Each row comes from the steps of one walk. Every step used is in the known rows, and no mark comes twice. Write the walk behind each row, first mark first.
In the rows, 128 means zero.
Known rows
lefur-gole-nagok-kemame-kemef: [155 178  96 127 122  98 107 114 155 114 126 197 118 122 132 152 106 148
 121  15 157 177 114 133 168 119 162  69 113 133  83 123  67 140 112 155
 102  66]
baso-gole-nagok-kemame-lagi-pefu: [140 192  52 113 122 137 141 131 159 152  85 180  63 122 138 128 135 143
 125  61 155 186  91 182 113 140 119  95 140 212 103  89 103 136 166 105
  98  65]
duna-kemef-baso-gole-nagok: [107 135  77  56 131 129 112 132 132 133 132 178 117 133 148 102 147 107
 148 120 124 141  74 116  93 149 136 132 159 184 178 127 174 163 115  83
 159  77]
baso-gole-nagok: [110 147  78 115 119 118 130 119 130 136 129 165 109 135 126 113 139 141
 115 102 137 157  87 142 120 130 134 118 141 171 162  92 133 165 144 103
 118  92]
baso-gole-nagok-kemame-kemef: [129 187  84 105 111 112 111 110 134 145 137 173  81 127 137 140 125 154
  91  50 124 186 103 151 141 138 148  73 127 185 101 108 105 194 136 145
 102  65]
nagok-gole-lefur: [121 126 110 107 100 119 130 101 145 130 105 128 117 110 126 145 140 127
 134  84 136 163 123 127 131 131 166  81 113 115 123 111 102 109 159 179
 129  82]
baso-gole-lefur: [119 116  91  99  81 116 117  98 135 147 145 155 116 139 132 113 141 136
 111 121 144 149  94 138 112 132 126 107 111 165 165  95 129 150 153 153
 148 104]
baso-gole: [126 125 104 125 114 129 133 111 128 137 142 132 107 139 113 101 133 141
 111 151 126 138 107 138 100 117 120 122 146 173 160 104 131 161 132 126
 138 120]
lefur-gole-nagok-kemame-pefu-kemef: [146 177  89 114 146 130 119 127 201 137 163 197 153 132 101  91 114 160
 126  27 138 168 108 145 166 130 153   9 121 167 106 108  70 114 135 126
 112  50]
lefur-gole-nagok-kemame: [150 145  90 107 149 122 141 115 157 110 114 189 122 111 129 129 133 159
 149  48 180 170 107 140 146 134 155  83 129 121 118  88  63 131 120 127
 110  51]
sebog-kemef-baso-gole: [124  97  98 134  83 143 127 127 156 121 170 165 103 116 109 105 137 139
  86 182 126 158 126 111  85 120  92 110 153 180 155 112 160 138 162 111
 160  90]
nivi-pefu-lagi: [119 122 117 131 130 167 122 155 136 160 125  96 155 153 119  99  88 140
 149 146  71 149 151 134 163 118 121  91 145 135 119  87 129 141 116 120
 150 111]
nivi-pefu-kemame: [111  98 114 107 150 159 115 155 150 154 116 139 117 132 129 119  83 106
 138 159  82 144 153 116 157 119 146 100 136 152 114 119 144 152 117 147
 116  95]
duna-kemef-baso-gole: [115 112 102  67 122 140 116 128 128 137 146 146 111 137 133  96 146 106
 138 168 118 123  99 109  74 135 120 137 166 188 171 140 173 158 100 111
 181 101]
baso-gole-nagok-kemame: [123 149  78  89 139 137 141 106 133 144 127 170  80 117 131 123 157 165
 120  82 148 179  97 155 116 144 146  86 139 172 135  75  99 179 142 120
 111  51]
nivi-pefu-kemef: [133 125 128 110 119 164 114 153 170 153 159 125 150 144 117 103 107 109
 151 134  49 137 153 110 173 117 143  81 142 152 107 113 125 130 108 132
 149  93]
pefu-lagi-kemame: [149 122  94 128 129 123 114 149 129 101 162 129 141 158 123 137  45 164
 138 133 125 192 120 133 158 148  84 106 145 121 111 129 111 139 126 138
 136 142]
lagi-kemame: [146 113  91 112 123 105 125 148 139 101 138 150 118 124 129 151  86 137
 126 124 145 169 111 131 148 140  99 136 128 116 108 137 124 125 120 149
 118 151]
duna-kemef-sebog: [104 133 110  96 130 134  97 165 131 138  98 132 160 122 159 131 127  99
 157 109 105 105 122 118  97 105 139 121 147 152 153 157 163 121  96 107
 143 132]
lefur-gole-nagok: [139 142  93 134 134 103 129 124 152 102 118 187 152 135 120 121 114 138
 142  69 171 145  92 126 147 123 150 110 129 122 147 103 100 115 119 109
 117  92]
lefur-gole-baso: [141 110 112 145 111 101 126  90 149  86 160 190 147 108 116 116 108 154
 133 103 152 133  77 147 132 131 115 107 142 135 145 129 119 117 107 118
 147 109]
sebog-kemef-kemame-pefu: [128 161 117 151 141 128 105 180 163 155 172 133 138 129 127 103 106 148
  77 128 134 146 143 154 128 128  68  65  94 175 130 107 153  89 180 104
  92 147]
lagi-kemame-pefu: [128 147  77 121 120 107 116 165 162 129 147 152 129 120 103 116  86 146
 107 103 137 165 108 154 154 134  88  96  99 141 104 142 153 107 147 155
 117 183]
lagi-kemame-pefu-disi: [128 151  63  98 128 102 110 165 176 120 115 155 159 132  88 127  60 130
  93 100 134 158 123 155 142 128 100 101 118 177  86 158 147 120 172 151
 131 151]
kemame-lagi-pefu-kemef-duna: [144 160 123 135  99 149 135 144 171 140 133 137 100 158 118 147  87  84
 159 137  96 134 109 137 141 114  98 121 166 200  80 149 104  70 141  93
 173 102]
nagok-gole: [127 135 121 123 138 132 148 115 140 125 103 107 102 112 111 131 138 132
 129 116 115 154 138 130 119 116 161  96 144 121 113 118 110 118 138 154
 124  98]
pefu-kemef-kemame-lagi: [155 187 168 135 161 146  97 142 140 128 174 130 100 186 148 145  91  94
 130  91 118 141 144 116 147 179  99  73 115 201 119 147 102  92 122  88
 131 102]
kemef-baso-gole-nagok-kemame-lagi: [116 161  90  98 125 144 139  99 138 134 105 207  34 116 128 148 163 121
 119  65 161 176  96 138 110 188 125  83 116 211 126 107 127 142 145  96
 154  37]
nagok-gole-baso: [114 128 117 132 120 122 140  89 142 101 126 142 109  88 115 137 131 149
 125 104 115 153  96 156 123 145 146  84 149 134 123 136 130 123 137 136
 128  86]
pefu-kemef-baso-gole: [128 106 111 100  92 149 109 105 156 115 192 160 112 150 117  97 133 114
 125 159  98 144 110  90 110 135 119  87 162 200 138 145 148 147 117 105
 199  71]
kemame-kemef: [133 167 135 143  98 106  95 130 124 127 141 129 125 141 133 148  99 115
 102  96 103 135 134 124 153 118 135 116 112 142  92 163 131 141 122 153
 118 140]
lefur-gole: [154 122 120 140 124 114 132 117 149 105 140 154 142 134 106 105 113 132
 138 116 159 132 114 124 131 107 133 117 138 121 136 116  97 110 107 137
 138 119]
kemef-baso-gole-nagok: [ 98 121  72 101 102 125 123 109 135 113 128 191  95 125 138 122 155 121
 123 122 136 153  79 114 115 146 126 120 131 178 153 111 172 150 136  93
 163  74]
duna-kemef-baso-gole-lefur: [112 103  91  44  86 130 103 114 132 146 150 164 129 132 152 108 152  99
 140 137 131 136  87 107  88 151 126 122 127 184 176 131 169 142 125 143
 186  84]
duna-kemef-baso: [118 115 127  75 136 140 114 140 127 124 134 139 139 123 152 119 138  92
 158 144 114 111 119 100 104 146 132 144 144 144 141 169 167 129  95 110
 169 111]
baso-gole-nagok-kemame-pefu: [107 177  59  95 135 131 138 125 156 172 125 177  93 109 110  90 154 171
  95  68 140 168  95 180 124 141 130  48 114 197 131  82 130 164 164 128
 109  81]
kemame-kemef-baso: [119 140 130 134  82 112  91 127 124 113 135 151 112 131 140 160 119 103
 110 110 104 133 124  95 143 129 127 115 104 147  81 181 166 122 114 138
 164 127]
kemame-kemef-baso-gole: [121 137 109 127  64 114  97 107 126 120 156 156  84 137 125 131 125 114
  89 135 106 143 105 105 116 118 114 110 122 186 117 155 169 156 117 138
 178 115]
pefu-kemame: [118 107 125 120 160 138 113 132 129 120 132 140 118 147 136 137  87 123
 120 150 117 143 140 115 126 134 140 112 134 147 125 153 126 155 127 138
 107  99]

Write each row's walk
[116 148 141 134  91 108 117 127 120 135 136 129 100 140 126 169  98 100
 119 135  99 129 112 127 158 107 115 134 132 154  83 147 125 122 117 141
 164 132]
kemame-kemef-duna
[124 151 144 140 163 139 114 129 132 130 114 152  82 155 122 156  71 102
 112 116 134 143 146 125 120 154 128 105 121 182 126 161 112 131 138 131
 106 100]
pefu-kemame-lagi
[115 139 135 126 157 165 114 153 148 160 100 150  86 145 115 141  72  80
 127 124  92 145 163 128 153 141 137  93 120 180 114 126 137 126 129 141
 114  97]
nivi-pefu-kemame-lagi
[110 121 126 126 113 123  80 130 132 102 142 166 102 147 148 165  81  97
 104 136  96 145 137  86 135 135 137 102 111 164  85 200 162 146 117 145
 142 101]
pefu-kemame-kemef-baso
[128  95 119 141  95 139 122 141 157 112 153 160 132 102 125 138 131 128
 104 160 124 146 140  98 114 129 101 114 134 138 122 136 153 105 158 111
 145  99]
sebog-kemef-baso
[114 111  73 124  92 134 128 132 163 115 153 198 109 111 123 123 141 142
  91 137 133 173 101 115 107 134 110 106 145 179 162 100 158 145 180  88
 135  69]
sebog-kemef-baso-gole-nagok
[145 180  93 131 122 130 121 153 169 129  54 138 135 146 114 145  84  93
 119  99 135 131 137 159 105 115 118 137 145 199  81 158 128  97 180 108
 126 104]
kemame-lagi-pefu-disi
[123 163 127 132 126 138 106 146 171 155 178 136 160 147 100  83 107 133
 107 108  84 123 135 134 151 123 123  55 118 173 112 152 134 116 143 129
 140 127]
kemame-pefu-kemef
[165 180  96 145 134 136 107 189 181 123  96 132 134 155 138 150  64 103
  93 120 145 159 158 151 103 124  68 117 143 229  88 130 119  73 210  83
  94  98]
sebog-kemef-kemame-lagi-pefu-disi
[108 132  66 156  81 120  64 167 158 106  85 157 132 134 174 162  56 105
 122 112  83 140 127 117 135  64 134  92 123 184  68 195 167 115 140 132
  96 132]
lagi-pefu-kemame-kemef-sebog
[123 106 136 138 106 139 150 144 150 137 151 138 116 115 108 147 112 126
 115 179 117 143 131 128 128 107  91 141 165 146 124 104 113 104 162 111
 143 107]
sebog-kemef-duna
[123 120  57 127  78 122  86 131 152 107 135 164  86 147 147 128  77 113
  97 170  95 163 101 113 112  94 115 105 141 218  79 185 183 155 138 141
 142 102]
lagi-pefu-kemame-kemef-baso-gole
[111  99  97 109  96 133 126 104 130 119 143 159  95 130 123 112 152 121
 120 169 126 135 101 111  95 130 107 122 139 180 151 122 173 146 124 113
 183  99]
kemef-baso-gole
[140 178 151 140 162 128 110 145 115 131 123 126  83 161 151 159 110 101
 126  97 155 135 134 141 128 173  89 109  94 179 130 127 125  85 130  97
 120 128]
kemef-kemame-lagi
[154 158 101 143  99 101  83 156 125 100 172 129 139 170 128 158  14 158
 106 101  99 199 125 131 180 131  92  94 130 134  80 166 112 146 118 161
 123 153]
pefu-lagi-kemame-kemef
[123 145 135 140 128 120  80 132 129 118 143 146 110 157 141 154  57 117
  91 118  94 150 142 111 146 124 142  96 119 157  93 182 128 162 125 161
  97 113]
pefu-kemame-kemef
[134 150  91 142 107 118  82 159 152 115 121 141 125 146 158 144  51 122
 109 131  88 154 127 129 145  88 130 113 132 167  61 190 139 141 144 156
  85 126]
lagi-pefu-kemame-kemef
[138 135  68 113 116 126 123 156 165 117  73 126 167 135 125 123  98 117
 131 139 123 129 131 141 109  92 129 146 161 167  78 146 131 117 170 117
 130 109]
lagi-pefu-disi
[118 111  68  97 104 146 137 119 166 125 147 204  83  88 126 132 161 164
  97 118 146 196 108 126 100 149 117  77 146 185 129  81 124 160 176 104
 130  26]
sebog-kemef-baso-gole-nagok-kemame
[136 171  74 119 149 117 138 128 176 141 114 198 135 103 104  98 137 162
 127  33 172 160 103 160 150 128 140  45  99 147 113  94  97 115 145 134
 107  82]
lefur-gole-nagok-kemame-pefu
[114 162 115 151 137 140 114 146 135 161 145 112 168 157 102  85  87 163
 105 121 104 140 130 160 144 123  98  69 118 158 128 127 135 129 156 117
 135 144]
kemame-pefu-lagi
[109  87  84  89  64 120 111  90 135 127 148 179 104 126 137 122 162 113
 122 136 145 148  89 107 108 147 118 107 101 178 156 115 160 132 146 140
 191  85]
kemef-baso-gole-lefur
[140 151  89 113 118 117  99 163 185 126 192 156 151 140  99 107  66 145
 113 101 100 170 116 133 167 139  95  58 116 165  97 163 132 112 139 149
 128 150]
lagi-kemame-pefu-kemef
[124 126  83  71 115 155 120  99 161 120 175 197  90 130 136 123 156 142
 134  95 114 182 104 103 123 161 140  58 150 197 117 118 114 168 127  97
 168   4]
pefu-kemef-baso-gole-nagok-kemame
[104 174  60 120  85 113  90 120 136 136  99 195  84 117 151 161 136 140
 105  29 116 171 102 139 129 112 149  53 118 201 107 117 130 169 128 128
 117  67]
baso-gole-nagok-kemame-kemef-sebog
[133 164  94 157  84 145  92 164 181 119 101 157 141 144 143 146  94  95
 151  82  91 130 124 122 125  98 114  77 138 207  89 171 139  60 145  86
 140 113]
kemame-lagi-pefu-kemef-sebog
[154 182 113 130 154 121 144 111 156 122  95 206  91 127 117 146 123 129
 139  10 194 172 111 149 145 159 147  77 115 153 118  99  58 108 128 122
 111  51]
lefur-gole-nagok-kemame-lagi
[146 174 101 154 115 127 130 151 154 134  87 132 110 134 138 137 105 107
 133 102 134 132 123 156 123 121 106 134 128 166  95 139 133  84 154 115
 115 144]
kemame-lagi-pefu
[115 128  94 133  98 117 103 151 146 126 119 142  98 153 149 162  48  97
 128 168  88 146 110 132 152  82 116 133 153 180  50 174 132 123 138 143
 132 118]
lagi-pefu-kemame-kemef-duna
[129 188 122 115 156 138 137 123 137 143  89 180  75 116 138 175 134 126
 127  25 161 168 126 152 143 183 142  87 107 162 106 113  90 125 151 110
  98  65]
gole-nagok-kemame-lagi
[145 192 157  98 188 130 105 166 113 148 127 113 102 168 164 139  99  86
 144  99 140 121 134 136 106 181 101 120 125 188 154 149 131 101 103  93
 118 131]
duna-kemef-kemame-lagi
[130 106  81 128 135 138 110 153 158 115 110 138 130 135 153 123  82 127
 135 164 117 148 124 132 122 102 129 128 142 153  95 156 135 129 144 128
  96 114]
lagi-pefu-kemame
[138 131  71 124  68 105  85 132 126  90 183 158 100 172 124 135  41 153
 100 139 103 209  95 109 146 134  69  87 138 185 101 162 152 166 113 147
 178 129]
pefu-lagi-kemame-kemef-baso-gole
[136 162 103 111 113  99 129 113 146 122 125 193  90 126 124 170 104 126
 141  54 153 169  89 135 172 113 143  93 133 147  71 106  59 123 105 140
 142  57]
lefur-gole-nagok-kemame-kemef-duna
[128 150 136 108 110 124 128 114 120 145 130 135  72 122 136 179 116 119
 124 110 110 150 123 135 153 123 122 106 131 155  55 131  94 137 109 155
 154  92]
nagok-kemame-kemef-duna
[155 180 103 145 140 127 114 168 137 126 102 122  92 154 170 145 100 106
 143 104 153 136 120 155 126 148  79 119 109 184  96 128 136  64 146  86
 111 146]
kemef-kemame-lagi-pefu
[139 107  92 117  87 148 107 145 177 100 153 147 148 134 150 112 126 110
 158 156  90 137 115  92 134 115 116 106 152 162  75 170 153  90 131  99
 173  95]
lagi-pefu-kemef-baso
[142 146  89 133  94 128  81 180 146 128 151 122 141 162 125 140  17 141
 124 106  61 202 137 131 206 121  99  80 126 136  63 130 133 147 113 168
 133 150]
nivi-pefu-lagi-kemame-kemef
[164 174 106 164 125 135 112 189 168 131 127 131 107 140 155 142  85 122
 107 121 146 159 144 156 116 136  56 108 124 189 104 115 129  57 188  84
  82 132]
sebog-kemef-kemame-lagi-pefu
[119 169 117 144 161 140  99 164 123 155 158  99 149 179 136  92  82 160
 115 123 117 140 131 159 147 147  73  52  97 174 129 113 144 107 145  95
 128 148]
kemef-kemame-pefu-lagi
[148 151  98 131  95  90  88 148 137  98 152 154 112 134 134 170  58 133
 101  83 120 178 116 123 169 132 108 120 113 128  76 172 130 133 117 172
 112 170]
lagi-kemame-kemef
[100 109  93 108  95 150  84 135 149 143 141 169  77 146 123 123  80  90
  99 166  59 161 129  99 139 109 134  85 126 213 102 144 188 178 106 159
 165  83]
nivi-pefu-kemame-kemef-baso-gole
[146 126 133 144 145 132 110 161 143 119 169 125 128 136 147 137 108 142
 101 148 138 157 152 127 124 141  79 102 124 149 136 103 123 105 158 102
  96 116]
sebog-kemef-kemame
[139 112  80 116 123 148 115 177 146 130 144 126 143 151 120 118  46 147
 150 142  90 193 133 141 187 128  93  99 147 123  98  98 125 135 114 145
 139 135]
nivi-pefu-lagi-kemame
